Each row comes from the steps of one walk. Every step used is in the known rows, and no mark comes twice. Write the walk behind each row, first mark first.
(in the rows, 128 means zero)
Known rows:
mebon/fufas/turig: [124 135 129 135 133 101 111 109 112 113 177 121 109 116  62  84 125 114
  93 110  24 160 157 166]
zisekom/rezus/zezot/dagip/tira/vizik: [139 124 141 123 135 126 141 159 146 153 119 134 141 133 163 146 116 135
 155 126 186 128 106 114]
mamek/fufas/mebon: [120 117 127 151 132 113 132 106 127 132 195 124 116 128 118  89 124 145
 103 109  43 122 166 114]
gerida/fufas/turig: [118 133 136 156 141 107 100 121 138 113 168 112 123 126  67  60 150 137
 129 111   4 135 171 158]
vizik/zisekom/rezus: [120 140 117 116 138 127 165 153 139 129  93 115 133 126 140 108 135 124
 141 121 139 116 145 155]
vizik/mamek/fufas/turig: [117 143 129 152 142 125 101 116  94 128 151  98 124 137  79  85 134 137
 152 106  82 139 186 124]
rezus/zezot/dagip/tira/vizik/mamek/fufas/turig: [128 137 132 155 138 134  94 132 109 146 142 114 127 152 118 108 126 147
 179 110 158 143 165  95]
dagip/tira: [137 103 133 137 126 115 133 133 121 132 142 125 130 115 116 134 108 127
  87 143  87 129 116 116]
zisekom/rezus/turig: [114 160 118 116 117 131 133 115 133 142  97 134 130  74 120 106 122 127
 136 127  99 128 188 149]
zezot/dagip/tira/rezus/diged: [129 126 113  95 119 126 150 102 139 113 121 150 130 109  99 133 103 151
 107 111  47 127 124 124]
tira/rezus/zezot: [106 126 127 124 125 131 110 121 130 117  91 141 125 127 103 109 149 123
 137 126  88 141 102 127]
mamek/vizik: [118 122 135 144 137 110 129 119 118 116 151 106 107 137 103 126 127 112
  77 121  92 137  93 133]
mamek/vizik/zezot: [127 137 126 137 140 117 127 164 127 109 150 120 115 166 123 134 152  96
 101 150 127 137  72 139]
zisekom/rezus/zezot/dagip: [130 124 101 126 116 129 152 128 149 150 117 151 130 105 143 123 146 127
 151 104 146 146 130 142]
vizik/mamek/fufas: [120 128 128 142 137 124 108  87  90 155 151  97 117 138 109 127 146 138
 148 109 121 133 171 115]
dagip/tira/vizik/mamek: [140 129 146 114 151 130 123 113 106 140 120 103 127 150 124 164 122 123
 141 139 162 116 110  96]
tira/rezus/turig: [103 148 133 110 105 137  92 107 122 103 102 140 125  95  93 108 124 132
 112 132  62 128 155 137]
vizik/zisekom/rezus/turig: [114 163 117 113 113 142 126 129 136 133  87 134 125  95 140 110 124 130
 144 134 134 123 187 143]
rezus/tira: [123 123 138 158 116 133 104  76 102 115 155 129 141  93 113 140 129 115
 103 152  97 120 143 155]
mebon/fufas: [129 119 130 120 128  95 120  77 113 136 184 125  99 112  90 125 134 110
  74 116  46 159 134 168]
zisekom/rezus: [120 136 119 121 141 114 174 134 135 141 107 116 141 101 114 102 132 121
 133 112  95 124 147 163]
zisekom/vizik/mamek: [132 118 120 140 149 137 153  52 103 111  94 104 127 120  81 140 137 112
 133 117 126 111 128 120]
tira/vizik: [123 135 161 112 144 116 118 146 123 120 150 113 137 137 119 132 126 120
 128 124 100 124 112 138]
zezot/dagip: [134 110 118 121 111 120 133 124 132 121 167 141 128 110 118 132 136 125
 100 106  94 140 124 147]
zezot/dagip/tira/vizik/zisekom/rezus/turig: [128 155 125 112 110 146 126 146 145 140  92 141 131 107 169 131 110 141
 152 136 191 120 170 125]
dagip/tira/rezus: [118 107 138 124 125 122 126 132 123 104 106 127 136 129  96 116 116 133
  91 133  74 120  97 124]

Write each row's walk:
[135 122 141 120 124 140 107 171 139 123 123 135 124 165 178 152 124 134
 145 142 205 126  98 100] -> rezus/zezot/dagip/tira/vizik/zisekom
[144 126 134 117 141 139 119 111 117 150 115 122 123 150 143 172 130 127
 160 135 200 127 102  87] -> rezus/zezot/dagip/tira/vizik/mamek
[130 107 125 120 117 129 128 154 135 101 118 144 138 144 120 129 131 129
 102 138 119 124  80 127] -> vizik/zezot/dagip/tira/rezus
[117 148 124 121 140 136 139 155 146 146  75 129 130 139 160 119 145 125
 185 129 182 131 124 128] -> tira/vizik/zisekom/rezus/zezot
[134 126 107 109 126 135 165  99 145  97 102 153 137 122 101 136 112 142
 122 119  79 118 108 126] -> zisekom/vizik/zezot/dagip/tira/rezus/diged
[139 114 129 143 137 126 132 100 126 147 185 122 116 150 145 126 116 154
 129 113 132 114 152  80] -> zezot/dagip/tira/vizik/mamek/fufas/mebon
[144  98 115 141 110 126 128 132 137 145 138 152 126 115 144 146 119 133
 112 133 140 143 108 105] -> rezus/zezot/dagip/tira
[141 109 109 146 118 133 146 148 147 148 108 140 118 137 171 144 119 135
 123 132 206 136  98 102] -> mamek/vizik/zisekom/rezus/zezot/dagip/tira
[142 132 132 128 118 136 114 148 132 114 171 147 142 142 155 158 149 113
 136 144 174 128  99 150] -> rezus/tira/vizik/zezot/dagip
[121 138 125 152 123 143 133  98 117 123 110 124 146 104 146 130 131 121
 138 150 164 107 158 162] -> vizik/zisekom/rezus/tira
[141 131 129 111 125 127 126 172 141 116 168 143 136 153 147 148 151 113
 134 129 156 134  91 145] -> tira/vizik/zezot/dagip
[138 119 147 116 125 135 114 172 134 114 138 126 127 164 168 152 116 134
 126 138 186 117 102 111] -> zezot/dagip/tira/vizik/zisekom
[119 138 128 162 128 142 135  97 117 122 111 116 135 117 148 135 129 119
 126 149 180 109 140 155] -> mamek/vizik/zisekom/rezus/tira
[124 140 125 127 139 136 142 161 147 153  72 131 131 141 170 126 133 129
 179 139 199 128 119 114] -> dagip/tira/vizik/zisekom/rezus/zezot
[122 136 153 109 137 132 110 166 126 105 133 114 125 164 147 136 130 123
 134 135 147 117 112 128] -> tira/vizik/zisekom
[152 104 116 133 115 124 135 160 137 129 156 148 133 134 146 150 127 122
 100 146 143 134  95 120] -> vizik/zezot/dagip/tira
[146 123 140 112 142 133 126 112 112 141 130 112 128 148 133 170 123 126
 141 132 181 120 108  97] -> zezot/dagip/tira/vizik/mamek
[143 108 107 136 114 135 146 149 148 149 108 148 128 125 168 140 122 137
 135 133 189 134 116 108] -> vizik/zisekom/rezus/zezot/dagip/tira
[134 134 129 114 137 132 164 173 149 138 100 121 141 141 173 130 121 135
 154 123 203 112 127 136] -> zezot/dagip/tira/vizik/zisekom/rezus
[112 137 134 118 104 137  95 112 123 112  97 143 127  96 104 117 108 138
 104 144  81 126 148 118] -> dagip/tira/rezus/turig
